In the rows, zero is written as 128.
Known rows, with every step that occurs:
R-B-E-A-C-W-Z: [ 96 100 145 143 120 118 124 149 113 124  95 119 122 120 133 120 114 147
 134 136 161 151 180 119 142 100 173 114 129 125 201 155 174 213 159]
B-R-W-E-U-X: [124 136 160 160 132 110  71 120 104 129 100  97 135  99 118 120 155 166
 140 150 118 154 121 156 136 107  96  97 199 133 128 113 118 108 133]
B-R: [153  84  99 205 135  81 117 119  97  92 112 143 107 115 108 141 112 150
 152 132 111  92 109 145 118 140 110  93 110 136 148  95 134  64 134]
R-B-E-U-F: [138 102 134 184 131  95  96 118 139 125 121  88 144 127 131 118 216 156
 164 150 117 126 140 179 129  99 143  95 193 154 135 118 140 132  84]
B-E: [119  77 113 210 121  76 133 124  95 117 116 136 107 115 104 100 102 159
 170 156 129  93 127 146 112 137 122  98 116 139 145 144 178  85 131]
C-W-Z-B-E-U-X: [116 107 179 178 154 117  82 121 125 134  76 101 119 122 140 115 141 149
 141 146 136 119 147 139 131  94  87  52 199 120 144 124 139 142 148]
X-V-E-U-J-K: [169  56 127 128 179  99  63 111 106 109 203 104 134 132 188 111 136  35
 112 188 112 157 166 154  95 113 123  65 167 142 152 118  97 166  82]
E-U-J: [140  86 139 172 187 125  83 104 109 124 163  66 156 124 144 106 152 143
 111 147 127 123 154 152 122  89 118 106 179 130 133 113 133 116 106]
J-U-F-V-X: [135 126  83 184 111  99 113 109 136 113  77  88 118 140 153 135 131  85
 139 160 167  96 131 167 103 106 113 159 100 115 142 173 111 122  69]
Z-B-R-W-E: [122 138 141 133 102 121 128 120 125 120 136 141 116 160 100 131 135 209
 118 150 129 164 128 193 135 144 143 160 139 112 153 153 152  95 161]
C-B-E-U-X-V-F: [120  99 155 148 130  92 160  95 111 145 137 129  99 130 109 107  71  60
 106 155 131 145 160 146 118 118  58 117  89 167 149 136 132  98 128]
X-V-E-A: [127 129 143 116 116 109 168 110  85  90 157  92 128 128 130 123 160  69
 114 163  88 143 181  58  70 107  97 146 111 117 138 110 153 149  61]
W-Z: [ 94  96 139 189 133 129 106 106  89 129  94  92 144 133 139 117  68 167
 156 151 119 138 175 142 132 107 133 136  71 118 167 175 176 161 154]
C-W-Z-A: [110  86 174 165 129 109  85  61  64 114  87  83 134 178 154 146  27 177
 113 127 142 147 199 108 125 121 126 161 121  67 215 145 165 172 149]
X-V-E-A-R-W-C: [124 152 148  90  79 115 158 124  99 138 132 135 132 130 135 129 165 165
 154 155 128 197 158 187  83 122 140 198 125 130 173 137  58 148  98]
W-C-B: [114  75 100 148  63  83 144 113 133 140  91 101 137 177 152 119  81 126
 141 125  99 142 172 161 129 114 142 118  86 135 176 138  83 136 139]
Z-W-E-U: [119  81 179 130  97  91 110 123  91 129 133 110 131 152 119 128 154 182
  98 146 101 128 184 176 132 122 105 151 209 128 150 151 198 147 131]
E-A-C: [137 112 144 133  87 100 126 139  85  72 135  91 124 126 132 124 175 146
 149 127 150 124 144  43 133  86 183 146  91 138 190 109 129 138  53]
J-V-E-A-C-B: [154  80  95 105  69  53 130 133 137 103 142 103 114 169 137 116 145  63
 112 124 111 147 143  66 135  90 168 127  92 142 187 113 125 164  78]
Z-W-C-B-R: [148  83 106 163 113  60 143 138 128 107  92 169  95 156 126 152 104 147
 139 118  84  96 137 169 139 144 115  93 115 152 170  91 124 101 152]
Z-B-R-W-E-U-F: [147 141 162 153 129 132  95 114 142 116 128  99 135 157 133 146 219 177
 139 148 119 136 142 191 138 101 141 126 201 134 134 121 136 127  90]
R-B-E-U: [127  56 156 172 108  38 123 122 113 144 135 123 131 130 103  94 184 169
 129 150 115 134 151 196 127 124 111  88 217 136 146 129 167 141 145]
Z-W-C-B-E-U-J: [136  89 153 148 189 105 110 132 127 133 152 115 130 140 142 107 152 154
 116 147 110 107 168 179 137 107 116  96 196 151 148 111 156 134 126]
E-A-C-W: [131  84 112 140  75 113 124 146 116  92 112  91 121 118 141 138 147 108
 102 116 189 130 163  76 106  84 176 129 166 125 203 112 110 160  93]
J-V: [176  41 111 194 103  72  47 102  96 118 151  97 126 139  88 100 120  71
 109 165 115 135  85  92 109 116 154 159 110 127 146 114 136 140 108]
B-E-U-F: [139 108 139 194 133 109  94 117 120 116 118  88 141 117 136 127 194 146
 170 152 119 107 143 166 125  95 137 104 187 154 131 119 148 127  69]
V-F: [134  86 123 175  81 105 126  82 105 129 134  94 126 143 102 106  61  84
 131 147 154 147 150 150 113 112 109 141  59 141 160 170 102  69 157]
X-V: [107  79 129 169 151 108 160 101  94 117 139 108 118 131 146 131 103 137
  97 149 107 126 159 123  84 126  84 161  82 139 149 111 163 112  58]
C-W-E-U-F-V: [119 145 136 170 116 107  58 106 131  96  84  95 101 117 151 122 132 130
 134 141 168  67 173 174 128  94 135 146 191 122 152 182 129 156 102]
Z-B: [136  75 165 175 116 120 124  88 163 109 111  92 113 230 148 131 147 179
 111 124 132 107 159 139 113 104 116  99  94  81 163 147 124  86 134]
A-C-B-E-U-X-V-F: [125 105 156 129 130  94 157 108 108 140 139 132  94 130 113 110  81  64
 111 149 141 149 153 137 126 114  75 123  81 171 162 131 128 102 106]
R-W-C-B: [118  93 105 143  55  71 147 118 153 151 100 110 142 177 148 118 117 151
 127 125 110 175 167 191 134 113 155 143 122 141 182 135  71 144 147]
U-F-V-E-A-C: [144 154 127  95 102 107 111 141  95  67 135  85 109 123 143 123 182 110
 160 138 147 117 148  60 117  80 178 151  97 132 182 129 119 154  25]
U-F-V-X: [133 130  78 181 111 102  98 109 143 107  82  88 115 139 142 136 126  82
 148 155 172  88 133 162 102 101 105 160  81 119 141 171 115 110  65]

Rows:
[122 154 169 146  84 111 142 123  96  85 144 126 132 121  89 125 173 152
 125 154 121 155 161  91 131 121 152 160 153 125 143 120 160 138 135]
B-R-W-E-A
[127 110  85 179 100  83 110 108 129 112  85 101 110 143 133 128 100  85
 133 154 171  90 138 161  98 112  94 162  74 108 147 180 121 107  90]
F-V-X
[121 102  79 101 142 107 156 107  91 131 157  88 117 136 150 122 100  82
 112 168  81 154 155 141  45 126  71 157  82 111 143 137 143 114  44]
X-V-E
[131 111 144 128  95  77 139 152 101  82 139 116 110 123 112 107 193 157
 159 133 152 129 134  65 143 101 187 119 103 148 189 111 148 138  76]
R-B-E-A-C
[167  64 130 120 103  59  85 110  85 141 166  86 139 138 112 106 159  67
 102 170  88 155 139 157  87 109 103 141 200 109 136 130 143 168  88]
J-V-E-U
[116  89 162 164 142 111 140 137 134 118 101 153  83 171 126 119 113 179
 149 140 154  90 152 145 136 124 136  81 111 108 181 159 189 133 152]
A-C-W-Z-B-E
[128 137 121 207 127  96  76  97 125  92  71  84 107 124 176 114 131 142
 143 147 157  70 151 160 123  98 153 144 149 125 152 178 112 135  95]
J-U-F-V
[102 102 136 130 100 124 111 126 104 112 116 114 114 164 119 134 101 199
 114 148 106 119 168 146 126 136 123 169 110 128 158 172 206 106 140]
Z-W-E
[129  72 178 145 113  43 128 119  88 133 123 135 116 152 124 115 126 157
 130 136 116 121 176 161 155 118 120 109 192 127 181 134 197 177 124]
W-Z-A-C-B-E-U
[139 110 145 148  62  85 149 123 103  91 123 156 102 116 113 123 155 125
 183 129 148 120 145  96 103 105 122 120  91 148 161 150 126 104 116]
W-C-B-E-A-R
[134 161 137 133 104 105 118 108 108  75 128  82 118 122 133 115 168  71
 144 159 114 109 178  71  88  91 124 140 131 111 137 143 128 152  77]
U-F-V-E-A
[141 146 172  97  95 111 139 148 105  72 146 129 102 155 115 136 193 180
 135 126 152 141 136  78 151 103 188 149 112 127 189 113 143 136  82]
Z-B-R-W-E-A-C
[141 112 139 141 180 121  98 120 127 131 174 105 142 135 130 112 154 153
  99 147 121 143 146 186 142 106 128 113 201 138 135 115 146 120 132]
C-B-R-W-E-U-J
[124 134 209 174 116  99 159 123 129  92 129 143 111 157 107 114 189 159
 135 149 130 120 179  91 135 110 140 112 147 118 153 126 183 158 150]
R-W-Z-B-E-A
[105 102 164 166 180 104 137 114  89 127 123 116 111 103 141 122 128 136
 113 158 104 124 147 123 100 119  54 117 143 148 131  91 162 121  63]
B-E-U-X-V
[120 111 163 170  83  81 167 129 103  92 118 136 117 133 108 108 145 110
 155 147 107 108 180  74 132 115 139 103 130 140 150 114 157 150 132]
W-C-B-E-A
[135  63 148 157  97  39 137 135 107 132 132 132 116 136 121 107 158 143
 129 135 118 112 157 168 141 113 121  95 200 148 161 127 174 149 114]
A-C-B-E-U
[126  77 121 125  90  61 122 105 119 111 106  95 118 196 164 131  77 149
 122 103 126 144 169 103 157 101 160 135  71 124 221 135 142 157 104]
W-Z-A-C-B
[124 131 167 120 115 119 143  94 102 145 151 130 108 120 104 118  96  91
 105 155 154 182 151 165 107 116  66 161  97 162 152 153 115  88 126]
A-R-W-E-U-X-V-F
[124 123 164 164  77  70 171 131 117 102 126 145 122 132 106 108 172 129
 144 147 116 132 172  98 133 117 150 120 156 146 156 111 148 158 139]
R-W-C-B-E-A
[128 134 132 189 123  70  74 105 145  98  84 113  92 124 150 111 141 126
 148 136 151  53 167 177 136  95 128 123 175 141 150 172 138 147  99]
C-B-E-U-F-V
[129 115 133 149 135 105  70 107 101 134 100  58 141 106 141 111 145 113
 145 157 104 146 132 134  99  89  76  83 174 118 126 120 100 115  97]
V-E-U-X
[135 108 186 130 100  90 123 118 111 136 146 130 129 161 108 129 181 193
  97 147 120 155 157 209 137 125 117 144 226 111 147 141 160 138 149]
Z-B-R-W-E-U
[126 146 156 131  65 103 144 131 101 133 115 148 131 121 119 120 167 194
 179 150 144 176 145 192 108 124 161 176 136 139 175 143  68 135 131]
B-E-A-R-W-C
[133  88 105 121  70  59 126 111 151 121 144 101 130 138 115 102 215 143
 139 131 134 188 132 139  89 103 133 108 102 129 162 147  99 108 135]
V-E-A-R-B
[149  88 115 152 129  60 127 124 106  92 104 155  93 158 131 151  85 149
 141 108 110 107 127 125 154 131 135  97  89 136 195  95 150 116 131]
W-Z-A-C-B-R
[120 125 136 155 128  88 125 136 130 134 109 144 126 137 131 132 127 191
 137 133 130 172 149 185 156 114 167 149 115 145 193 142 159 174 162]
A-C-B-R-W-Z
[129 100 159 131  84  68 126 121 110 141 143 131 136 143 107 123 164 170
  97 144 111 164 159 208 141 126 121 147 228 130 149 136 159 147 147]
C-B-R-W-E-U
[159 166 130 138  75  70 125 115 149 114 141 123 125 119 147 124 242 159
 125 143 170 189 131 176  90  91 163 193 187 143 166 156  91 130 101]
J-U-F-V-E-A-R-W
[142 131 134 157 116 114 100 120 140 121 126 100 144 136 135 142 202 154
 140 144 109 146 144 189 144 101 148 128 201 155 136 118 134 138  90]
C-B-R-W-E-U-F
[120 109 144 158 133 123 139  85 100 133 132 103 110 124 116 114  59  71
 112 155 139 153 151 129 103 115  67 138  52 155 148 141 111  76 117]
U-X-V-F
[129  96 121 126  51  63 141  99 139 141 103 122 132 188 156 129 107 161
 129 115 122 179 167 183 128 116 147 156 114 128 200 140  72 139 142]
Z-A-R-W-C-B
[141  83 138 161 187 102  94 118 128 130 170 107 134 115 127  95 179 155
 130 148 140 127 133 175 120 100 116  83 182 144 137 123 146 106 124]
A-R-B-E-U-J
[119  72 111 136  70  71 144 126 149 135  86 118 122 194 158 133 100 151
 122 119  89 129 185 167 134 117 135 129 105 147 188 133 110 141 142]
Z-W-C-B
[148 105 109  99  47  60 136 122 146 142 129 129 129 170 132 116 149  91
 124 137 106 189 152 156 116 108 154 156 123 138 178 131  72 168 130]
J-V-E-A-R-W-C-B
[107 101 161 162 173 110 129 105  95 126 123  96 120 107 149 128 132 131
 101 152 103 132 154 118  95 111  57 128 136 145 135  90 145 122  58]
E-U-X-V
[133 140 138  85 120 114 135 140  82  80 141  88 113 117 142 124 173 109
 144 140 129 145 143  39 108  88 149 142  84 136 177 103 126 143  20]
U-X-V-E-A-C
[144  92 152 180 158 116 129 122 139  98  97 158  88 177 128 157 113 163
 124 121 125  89 139 157 129 130 107  70 117 100 168 113 150 108 173]
C-W-Z-B-R
[120 135 112 116  85 100 130 136 117 121 135 143 117 141 105 128 129 194
 124 140 131 173 121 180 147 139 165 166 132 137 168 146 151 108 139]
A-C-B-R-W-E
[147 143 133 124  81  73 151 116 138 121 164 135 125 122 126 129 227 156
 113 140 155 203 140 161  76 101 131 199 155 146 166 135 110 118  94]
X-V-E-A-R-W
[133  84 106 132  63  60 148 131 138  99 122  99 121 167 148 121 145 109
 120 107 125 132 161  74 148  85 168 116  90 149 194 117 126 142  90]
E-A-C-B
[126  72 113 162 106  45 143 124 109 110 112 145  91 155 125 111  89 153
 152 129 131 106 138 123 143 131 143 100 102 139 188 131 177 111 114]
Z-A-C-B-E
[122 107 163 154 141 105 147  95  93 140 138 126 102 115 104 109  71  72
 114 161 138 146 156 146 111 121  58 126  92 161 144 135 134  90 123]
B-E-U-X-V-F
